What can hang from each mark:
P: D E K
J: D
N: D E K
K: N P Z
B: Z
D: P
E: P

Each row was made from one small tree. The marks that hang from a mark follow it in brackets, in alphabetical order. Every link used is in the known rows. Write each row's tree.
Known rows:
P[D E K[N]]: [ 46  39 -54 -27 -47  40  22   5 -71  27  14  10  17  27 -31 -57 -46]
N[D]: [-22   2  37  38  47   3  -8  31  10 -22  11   7  -1 -20 -16  18 -14]
J[D[P]]: [-29 -29  18  47  24  17 -46  46  51 -42   6  -4  -8  -7  -9  -2  12]
E[P[D K[N Z]]]: [ -8  -3 -43  -9 -59  -1 -15   3 -30 -20  -4   1  -9  16 -12  14  27]
P[D K[N]]: [ 33  17 -38 -17 -36  31   8  21 -49  -2  18  19   6   9 -26 -14 -10]
P[E K]: [ 17  14 -33   9   2   3   1  10 -25 -21 -14  -2  19  29 -42 -33 -64]
K[P[D E] Z]: [ 36 -14 -28   5  -3 -44 -12 -41  13  36 -22 -15   8  31  31 -24 -13]
N[D E K]: [-30  15  83 -25  36  38  33  14   1  11  30  -2  12 -52   9  47  -3]
N[D[P] E K[Z]]: [-46  -5  74 -29  22  46  33  -3  32  59  -1 -11  -6 -42  42  52  18]
E[P[D]]: [-29 -19  -6  35 -14  -8 -49  31 -20 -75  -2  -7   3   6 -31  17   7]
E[P[D K]]: [-23 -20 -32  19 -44  13 -29  30 -37 -69   0   1   3  10 -43  16  -1]
K[P[E]]: [ 27 -14 -16  31  33 -46  -8 -31  18 -27 -15 -12   2  25  -7 -12 -30]
J[D[P[K[N]]]]: [-11 -16  -8  19  -8  34 -17  33  30 -20  14   6 -16  -3 -12  -7  18]
N[D[P]]: [-37 -16  29  47  39  31  -5  30  23  -9  -1   5 -16 -15 -10  20  -9]
J[D[P[E K]]]: [-16 -15 -11  27  -8  39 -21  34  23 -18   5  -6   0   8 -21 -32 -17]
B[Z]: [ 21  -6  10  23  53 -51 -32  25  22 -28 -31 -13   5  -1  29  -8 -33]
K[N[E] P[D] Z]: [ 48   3  -4 -44 -11 -51  20 -68   6  60   2   4  -6   0  59   0  49]
D[P[E K]]: [ -8 -12 -32  26   0  30  -3  13  -1 -12 -30  -5  -2  30 -32 -22 -47]

Write each row's tree:
[ 11  26   6 -29  -2  15  41  -5 -28  10  24  22   0 -18 -12   5   1]
P[K[N[D E]]]
[ 12  24   4 -41  -8  -3  39 -20  -8  45   7  13  -3 -13  17   8  16]
P[K[N[D E] Z]]
[ 28 -17 -19  16  26 -71 -13 -52  42  17 -37 -18  -1  31  29  -8 -11]
K[P[E] Z]
[ 27  16 -43  -4 -35  39   0  24 -61   1   3   2  30  27 -40 -52 -66]
P[D E K]
[  5  36  43 -20  32  -5  30 -12 -14  17  27  14  -3 -30   7   6  17]
K[N[D E]]
[ 28  15 -46 -17 -41  18  -2   8 -40  38 -14  -5  27  32 -12 -50 -49]
P[D E K[Z]]
[ 36 -11 -25  21   4 -18 -10 -21 -11  -7  -1  -7  10  24  -6 -28 -32]
K[P[D E]]
[-22 -21 -34   8 -48  -4 -31  18 -20 -41 -12  -4   1  14 -19  17  12]
E[P[D K[Z]]]
[-15  24  33 -31   2 -32  21 -36   4  38   4  -1 -14 -22  37  23  53]
K[N[D E[P]] Z]
[-27 -11  13 -15  -6 -36 -10 -11  -4 -40 -15  -6  12  -6  -6  22  17]
N[E[P[K[Z]]]]
[  7  25  17  -4  25 -27  11 -14  22  46  -2   6 -19  -9  32  16  29]
K[N[D] Z]
[-25 -29  -2  33   0  33 -30  45  38 -37   8   3  -7  -4 -19  -5   7]
J[D[P[K]]]
[ 35  20 -10   1  15 -15  42 -54  -4  34  18   5 -21   7  11 -13  -3]
K[N[D] P[E]]
[-20  -7   7 -15 -26  -1  -9   8 -40 -47   7   0  20 -10 -23   8   6]
N[E[P[D K]]]
[-24 -32  -3  25  -4  21 -32  36  50 -13  -2  -2  -8  -1   1  -3  16]
J[D[P[K[Z]]]]
[ -4 -10 -14 -13  -5   7  12 -13  18  22 -26   4 -17   9  12   8  14]
D[P[K[N[E] Z]]]
[ -1  17  15 -29   4 -61  -3 -39  12   9 -17  -7  -8  -2  32  20  51]
K[N[E[P]] Z]
[ 25  10  27 -20  25 -26  48 -58   3  26  29  14 -17 -25  28  15  34]
K[N[D E] P]
[-30  14  80 -37  30  18  32  -3  20  44  13  -7  10 -47  37  50  11]
N[D E K[Z]]
[-13 -12   7  -8 -12  20  -7  12  35  12   8   3  -9 -10  15  -9  33]
J[D[P[K[N[E] Z]]]]
